Each row was made from one walk, in order. Every step used is in the known rows, and no mark comes twice. Write each row's walk.
In the rows, 128 means zero.
Known rows
dito -> fera -> zuled -> kobur -> pemeso: [132 153 119 131 119 148 128 121 102 123 124 116 109 125 137 134 112 122
 122 124 143 151 135 137 125 166 123  99 127 114 106 135 127 115 126 132
 164 196 131 134 119 141 132]
zula -> meven -> garun -> pemeso -> kobur: [130 142 124 111 136 139 129 132 144 117 124 127 137 124 121 128 130 143
 121 138 117 131 131 127 129 135 107 116 135 184 115 132 118 126 130 132
 127 131 112   4 117 117 119]
pemeso -> kobur -> zuled -> fera: [151 149 120 109 126 122 125 129 155  97 139 121 128 125 121 126 140 131
 128 128 143 120 125 127 133 155 127 118 134 155 143 121 116 153 127 122
 128 211 129 127 116 137 127]
numo -> deseg -> fera -> pemeso: [130 130 131 117 120 125 128 128 116 127 158 130 141 144 128 124 117 146
 105 116 144 130 114 136 129 169 126 129 130 131 119 143  89 106 106 147
 126 154 110 125 125 130 136]
zuses -> deseg -> numo: [135 124 122 121 120 132 131 141 123 129 121 129 116 132 122 126 129 144
 118 119 124 131 119 126 129 128 128 127 140 134 124 127 124 116 125 172
 123 142 164 127 130 178 122]
zula -> pemeso -> fera -> deseg -> numo: [146 135 137 122 117 161 130 140 134 131 122 130  99 138 148 125 121 146
 112 123 115 131 133 123 116 139 138 130 136 131 113 117 105 154  96 126
 125 167 127  99 103 183 139]
zuses -> dito: [127 127 125 127 121 130 132 144 127 138 131 131 126 124 123 129 127 128
 125 127 112 126 137 125 128 123 128 121 131 132 126 128 126 123 132  88
  90 141 160 126 130 134 123]
kobur -> pemeso: [127 137 130 135 126 122 128 120 118 127 129 118 120 126 126 134 111 128
 127 129 135 144 124 127 122 136 121 121 128 120 130 131 127 116 122 136
 129 126 131 166 122 141 137]
zuses -> dito -> fera -> zuled: [126 133 117 130 116 156 134 140  90 151 121 126 149 126 137 126 129 127
 119 123 124 132 152 136 130 147 126 102 134 129 110 132 123 121 129  82
 117 184 162 131 126 142 121]
dito -> fera -> deseg: [130 133 117 127 109 154 131 127 125 130 130 125 100 128 138 127 129 133
 128 120 147 139 138 125 127 155 128 108 131 126 112 132 126 112 120 125
 155 167 130 126 125 138 128]
deseg -> fera -> pemeso -> kobur: [139 141 116 106 119 126 130 139 130 133 122 131 150 128 130 125 134 145
 115 121 163 116 124 133 135 166 128 122 133 167 118 131  98 128 102 141
 123 150 131 115 116 144 142]
pemeso -> zula -> meven -> garun: [135 134 124 116 135 140 129 131 147 131 127 127 142 129 128 126 137 141
 123 141 152 120 128 128 142 133 102 125 134 114 120 126 145 144 126 123
 125 133 144  51 109 124 131]
meven -> garun -> pemeso -> kobur: [131 141 122 115 132 123 127 130 141 115 128 127 132 124 124 129 132 142
 122 133 119 125 132 130 132 134 104 112 133 183 118 132 116 126 132 131
 127 126 117  72 120 118 118]
fera -> pemeso: [128 133 110 125 128 131 128 126 109 130 127 132 150 129 132 129 125 132
 130 128 141 136 125 133 131 143 125 125 126 128 122 133 123 104 126 132
 131 156 127 123 129 129 133]
garun -> pemeso -> zula -> meven: [136 137 126 107 139 134 129 123 145 118 130 124 138 126 125 131 132 135
 118 139 108 132 132 126 147 134 130 131 135 126 121 129 145 125 127 134
 125 127 102  33 110 124 119]
zuses -> dito -> fera -> zuled -> kobur -> pemeso -> garun: [128 156 115 125 115 147 133 144 120 132 120 120 110 120 127 133 124 117
 123 131 160 145 141 134 118 156 123  89 134 124  97 133 144 122 132  89
 118 206 202 132 121 143 132]
zula -> meven -> garun -> pemeso: [125 133 126 127 135 142 129 126 126 116 124 128 137 124 125 132 118 140
 128 134  96 148 131 128 125 136 103 119 134 148 116 132 128 110 128 135
 133 131 115  13 126 123 114]
dito -> fera: [129 130 132 131 118 150 132 127 125 128 125 124 130 129 133 127 126 125
 125 127 148 134 133 129 126 137 128 110 133 125 119 129 132 128 127 121
 155 134 130 131 126 135 124]
zula -> pemeso -> kobur -> zuled -> fera: [147 152 123 109 128 153 128 132 150  97 134 128 135 127 134 126 128 131
 125 133 117 121 126 126 122 155 135 126 137 159 142 115 119 162 127 116
 130 212 124 101 102 135 129]
kobur -> zuled -> fera -> deseg: [143 142 106 118 115 131 127 126 135  98 144 122  97 126 129 127 132 137
 133 118 121 143 128 123 127 170 125 121 134 119 135 127 119 121 117 128
 132 245 132 135 123 147 126]
zula -> meven: [127 129 130 126 130 143 130 130 131 130 123 130 136 128 128 128 124 129
 127 132 126 131 129 126 125 129 130 132 130 129 125 127 130 127 126 128
 129 131 120  60 123 124 130]
kobur -> zuled: [128 138 130 123 128 130 127 124 116 113 135 123 121 126 126 124 135 129
 127 128 125 140 126 127 131 132 123 123 137 121 129 128 127 136 125 123
 127 156 132 138 126 145 121]
garun -> pemeso: [129 132 127 123 131 126 127 122 122 114 131 124 128 123 127 132 122 131
 126 129  90 145 131 128 131 132 131 125 131 144 124 135 128 109 131 137
 130 126 104  96 130 127 115]
kobur -> pemeso -> zula -> meven -> garun: [134 143 126 122 133 134 131 124 139 130 129 117 136 127 128 132 120 140
 121 143 158 139 124 127 138 141  95 118 133 108 120 129 146 132 119 132
 127 131 147  87 104 137 140]
deseg -> fera -> zuled -> kobur -> pemeso: [133 152 121 125 121 125 127 130 109 123 123 121 105 124 134 136 112 134
 116 114 126 142 128 137 128 178 122 117 129 122 110 137 107 123 102 154
 133 186 133 133 119 155 138]
numo -> deseg: [126 127 140 127 129 122 127 122 134 123 161 128 121 143 124 126 122 135
 114 125 129 123 120 131 126 131 128 130 124 128 131 137 110 122 135 131
 129 131 108 126 128 110 126]
meven -> zula: [125 128 125 133 132 138 127 126 127 125 132 126 136 130 129 128 128 134
 131 132 130 126 127 129 130 130  87 122 131 132 123 130 126 128 130 128
 129 133 132 126 127 129 128]
numo -> deseg -> fera: [129 127 150 121 120 121 129 131 138 125 159 128 118 145 124 124 119 141
 104 114 130 121 119 132 129 151 128 131 132 130 125 140  94 131 109 142
 126 122 112 129 125 132 130]
zula -> meven -> garun: [125 127 128 131 132 145 130 132 130 130 122 130 139 129 128 128 125 137
 130 134 131 134 127 128 121 132 101 123 132 135 120 128 130 129 127 128
 130 136 140  45 124 124 127]
numo -> deseg -> fera -> dito: [127 130 138 122 112 126 131 128 135 127 163 132 117 144 123 124 119 144
 105 112 146 114 101 138 131 168 127 120 127 131 115 142  89 130 106 148
 126 157 112 120 122 125 133]
zuses -> deseg -> fera -> dito: [128 130 128 116 105 132 133 140 128 131 130 134 121 122 125 128 126 149
 118 111 142 117 105 133 131 165 127 116 136 135 112 136 103 108 123 185
 122 165 164 119 127 143 129]
pemeso -> zula: [139 131 125 115 130 123 129 127 146 129 135 125 131 130 130 127 141 132
 123 136 148 113 128 127 148 131 128 131 130 109 128 127 142 144 127 122
 123 126 134 133 112 127 132]
dito -> fera -> zuled: [125 132 119 130 122 153 130 123  92 140 118 126 151 127 143 124 132 127
 120 123 140 135 144 139 132 154 126 110 130 127 110 131 125 125 126 122
 157 175 132 132 125 138 126]

Which walk is each row?
[142 136 142 121 131 127 126 128 108 140 122 127 152 128 140 125 134 133
 114 125 140 122 140 136 131 131 128 124 128 127 115 126 104 140 126 125
 127 170 130 132 116 130 136]	pemeso -> fera -> zuled
[135 136 120 115 136 122 129 122 141 114 134 124 135 125 129 129 135 143
 124 139 117 133 133 129 149 137 102 118 133 128 118 133 141 127 130 132
 127 129 125  86 113 127 119]	meven -> garun -> pemeso -> zula
[151 131  96 125 113 131 129 135 144 113 129 127  98 135 130 129 126 143
 124 117 122 134 129 123 126 171 129 126 132 130 133 125 122 130  97 140
 131 222 132 126 126 186 131]	zuled -> fera -> deseg -> numo
[134 149 124 118 116 128 128 135 107 124 122 124  99 121 129 135 111 142
 114 108 125 142 122 135 129 177 121 117 135 126 109 139 104  94 123 192
 132 194 167 135 120 155 133]	zuses -> deseg -> fera -> zuled -> kobur -> pemeso
[143 154 110 116 132 120 128 121 122 123 130 118 109 126 134 134 126 129
 118 133 145 130 131 136 147 159 123 119 126  99 114 133 138 130 125 135
 134 190 135 135 106 133 139]	fera -> zuled -> kobur -> pemeso -> zula
[135 141 124 108 133 121 128 128 140 116 129 127 129 125 126 128 133 134
 119 131 111 123 131 128 136 131 132 121 131 179 122 131 118 126 132 132
 125 125 103  87 119 120 121]	garun -> pemeso -> kobur
[134 130 103 126 116 135 129 136 122 132 125 129  91 134 131 126 130 144
 121 118 127 135 129 124 130 147 128 126 132 129 117 128 122 128  95 136
 129 167 134 125 126 186 131]	fera -> deseg -> numo
[139 147 143 124 136 170 127 132 124 118 124 132 130 128 151 128 119 136
 120 129 111 117 135 137 120 145  97 122 130 131 103 122 102 152 134 125
 135 197 125  68 101 117 135]	meven -> zula -> pemeso -> fera -> zuled -> kobur
[128 133 121 122 123 130 127 133  97 143 120 130 147 128 137 123 130 137
 112 115 122 126 136 139 134 163 126 127 133 132 115 132 109 133 100 140
 129 165 134 133 124 153 134]	deseg -> fera -> zuled
[127 128 131 129 111 153 137 145 126 140 127 126 127 125 130 127 126 125
 127 129 131 131 141 126 125 132 126 103 133 128 118 128 131 123 132  83
 116 144 162 129 129 141 120]	zuses -> dito -> fera
[145 149 120 113 132 164 127 131 149  92 137 126 142 127 136 127 126 138
 126 135 118 117 124 128 125 156  92 120 137 163 138 118 116 163 128 115
 130 216 128 100 102 134 130]	meven -> zula -> pemeso -> kobur -> zuled -> fera
[126 145 126 115 135 167 130 130 129 114 133 128 137 128 137 122 129 137
 123 136 119 117 126 127 127 136  93 122 141 161 123 121 115 162 127 108
 126 157 131  98 100 136 128]	meven -> zula -> pemeso -> kobur -> zuled
[128 131 132 120 123 127 126 126 103 137 152 130 140 143 133 122 121 144
 100 111 124 122 128 142 135 168 127 131 131 132 117 139  90 126 108 143
 128 165 112 129 125 135 133]	numo -> deseg -> fera -> zuled
[143 151 125 116 131 117 129 125 158 109 138 117  87 127 125 135 122 128
 125 135 151 129 121 127 142 145 123 120 126  97 122 129 144 134 129 134
 128 149 133 134 107 131 136]	zuled -> kobur -> pemeso -> zula
[130 153 135 117 121 117 126 130 132 119 151 122 100 139 121 127 117 136
 105 119 159 133 121 140 120 176 124 117 130 127 105 143 111 130 108 151
 128 185 149 132 118 134 141]	numo -> deseg -> fera -> zuled -> kobur -> pemeso -> garun
[131 156 121 119 121 122 126 138 125 124 118 122 108 121 126 132 124 130
 118 121 158 136 128 137 121 171 123 116 132 126 103 133 129 134 102 149
 127 184 172 135 119 151 143]	deseg -> fera -> zuled -> kobur -> pemeso -> garun
[132 139 132 116 122 126 125 131 123 118 156 132 103 142 131 125 122 140
 104 108 121 120 124 142 132 173 129 127 128 129 113 142  91 129 113 148
 133 187 109  94 122 124 128]	numo -> deseg -> fera -> zuled -> kobur
[133 132 107 125 100 158 137 150 119 144 125 126  91 133 133 126 129 139
 117 118 130 139 143 123 126 151 126 101 138 129 107 129 124 124 100  91
 118 182 166 127 125 198 121]	zuses -> dito -> fera -> deseg -> numo
[131 138 128 115 133 156 129 136 141 129 123 135 136 130 138 126 126 133
 121 134 121 110 130 127 125 129 140 131 131 167 127 118 120 152 129 116
 127 127 119  92 105 119 137]	zula -> pemeso -> kobur
[150 143 100 118 114 133 128 132 130  99 137 122  90 132 127 127 132 144
 124 117 119 146 125 122 128 171 124 120 139 122 135 125 122 138  92 136
 131 248 137 136 123 199 125]	kobur -> zuled -> fera -> deseg -> numo
[151 154 143 122 114 122 128 128 152 114 137 119  59 125 133 137 115 134
 125 121 151 140 126 124 118 150 126 112 124 115 111 132 102 118 122 139
 131 183 130 130 112 134 140]	zuled -> kobur -> pemeso -> fera -> deseg
[129 157 119 127 120 145 128 128 121 122 117 117 111 123 130 132 126 120
 125 131 176 146 134 136 118 162 123  96 130 121  99 132 147 127 125 128
 155 195 169 134 119 139 136]	dito -> fera -> zuled -> kobur -> pemeso -> garun
[147 137 106 123 125 127 127 127 130 110 129 129 157 128 131 131 121 132
 131 128 137 138 123 132 125 167 126 124 127 127 138 128 123 106 127 137
 134 213 125 124 129 126 134]	zuled -> fera -> pemeso
[125 143 132 128 127 119 128 125 137 128 125 119 124 124 120 131 124 122
 126 137 168 141 123 129 117 130 121 119 131 126 122 128 150 128 123 129
 125 125 167 166 122 141 143]	kobur -> pemeso -> garun
[142 136 112 128 120 128 130 127 147 110 135 131 135 128 127 132 124 131
 132 124 141 119 109 133 128 166 129 114 124 128 132 127 122 129 126 136
 131 217 125 119 127 121 133]	zuled -> fera -> dito
[134 144 117 127 120 155 129 127 112 124 121 126 115 128 139 128 129 125
 121 121 138 133 139 137 128 161 128 105 129 123 105 132 126 128 131 128
 160 196 127  98 124 127 122]	dito -> fera -> zuled -> kobur
[136 137 113 110 119 163 137 142 125 145 127 128 161 128 133 127 134 135
 118 140 160 130 138 130 142 152 128 107 136 109 107 129 141 116 129  81
 114 174 160  59 109 137 129]	zuses -> dito -> fera -> pemeso -> zula -> meven
[134 148 127 130 126 122 128 127 140 110 132 120  86 125 123 137 109 123
 131 128 131 145 120 127 121 141 125 116 123 117 124 132 128 118 129 137
 133 149 130 131 123 133 132]	zuled -> kobur -> pemeso
[117 134 127 129 136 167 130 134 142 124 123 132 147 126 135 125 125 131
 130 141 135 123 128 128 113 126  97 128 136 140 116 120 148 151 133 115
 125 131 165  98 114 124 136]	meven -> zula -> pemeso -> garun
[133 151 126 104 131 124 126 123 128 102 135 121 121 123 122 127 138 136
 120 130 108 135 130 127 138 135 128 117 138 171 125 130 114 132 127 127
 127 153 107  96 117 136 112]	garun -> pemeso -> kobur -> zuled
[142 140 125 120 124 126 126 124 136  93 139 122 127 125 124 128 131 129
 131 126 123 137 123 127 127 155 123 124 136 120 144 122 126 137 125 128
 131 212 133 137 126 144 121]	kobur -> zuled -> fera
[141 145 113 123 117 130 130 122 135  97 142 126 127 126 125 127 130 133
 131 124 138 132 106 132 131 171 125 110 134 120 134 127 121 137 122 132
 132 246 134 129 125 137 124]	kobur -> zuled -> fera -> dito
[126 138 109 120 127 128 127 132 125 130 123 131 153 125 125 126 138 131
 132 134 171 132 124 132 121 139 128 122 133 133 115 129 144 115 127 127
 123 156 165 123 129 126 139]	fera -> pemeso -> garun
[119 129 126 135 134 170 129 128 123 126 129 131 145 130 141 128 113 133
 129 136 103 127 128 129 121 131  96 129 134 134 122 124 127 137 131 121
 131 132 126  97 113 125 132]	meven -> zula -> pemeso
[130 152 125 105 135 140 129 128 131 102 129 123 132 122 121 126 135 145
 121 135 112 142 128 126 132 140 100 111 144 178 116 131 116 133 126 126
 128 157 120  16 115 133 112]	zula -> meven -> garun -> pemeso -> kobur -> zuled
[139 156 107 114 124 167 130 129 148  96 141 131 142 126 136 126 125 140
 124 133 133 110 106 131 127 173  93 108 137 162 128 120 111 161 126 119
 132 249 129  92 100 127 133]	meven -> zula -> pemeso -> kobur -> zuled -> fera -> dito
[147 151 143 114 133 124 125 124 124 108 127 127 114 125 136 132 129 132
 115 124 101 139 140 137 131 143 133 118 127 140 106 132 103 124 134 139
 131 193 104  65 118 116 118]	garun -> pemeso -> fera -> zuled -> kobur
[149 152 110 108 118 126 130 128 150  98 141 126 126 126 120 128 140 134
 124 128 158 111 107 132 136 169 129 106 133 155 134 123 110 152 124 126
 127 244 133 120 113 132 129]	pemeso -> kobur -> zuled -> fera -> dito
[143 156 114 119 122 144 130 119 122 123 127 114 111 127 137 134 124 127
 115 131 165 136 135 137 147 169 122 102 129  96 105 134 143 129 125 128
 159 194 135 139 104 140 134]	dito -> fera -> zuled -> kobur -> pemeso -> zula
[129 133 117 128 118 153 131 128 107 132 125 126 152 128 136 126 124 130
 125 127 160 144 130 132 126 154 126 107 130 124 113 134 126 102 125 127
 156 162 127 125 127 135 129]	dito -> fera -> pemeso
[128 132 115 127 102 155 137 143 123 142 132 128 100 125 132 128 128 133
 128 119 130 135 147 123 125 148 128 101 133 128 109 131 123 107 124  84
 119 178 160 124 126 144 124]	zuses -> dito -> fera -> deseg
[120 134 131 124 131 157 128 136 141 127 120 135 137 126 133 127 127 125
 128 139 134 124 130 127 111 123 137 133 135 137 120 118 150 150 130 116
 122 125 159  99 113 122 136]	zula -> pemeso -> garun
[142 153 130 109 125 114 127 123 132 120 161 119  99 143 132 130 117 143
  95 119 147 123 122 141 148 182 122 123 128 102 111 143 105 133 108 151
 132 184 118 138 103 138 140]	numo -> deseg -> fera -> zuled -> kobur -> pemeso -> zula
[139 155 108 118 136 139 128 123 125 124 125 122 121 126 133 134 122 139
 118 137 149 136 129 135 142 163  96 112 129 105 106 133 139 130 124 136
 132 194 145  53 101 129 139]	fera -> zuled -> kobur -> pemeso -> zula -> meven -> garun
[135 142 113 113 117 150 131 133 123 133 121 128 153 130 135 124 135 135
 119 131 180 124 130 133 131 153 129 103 131 160 113 130 116 120 127 122
 153 159 128 117 117 130 134]	dito -> fera -> pemeso -> kobur
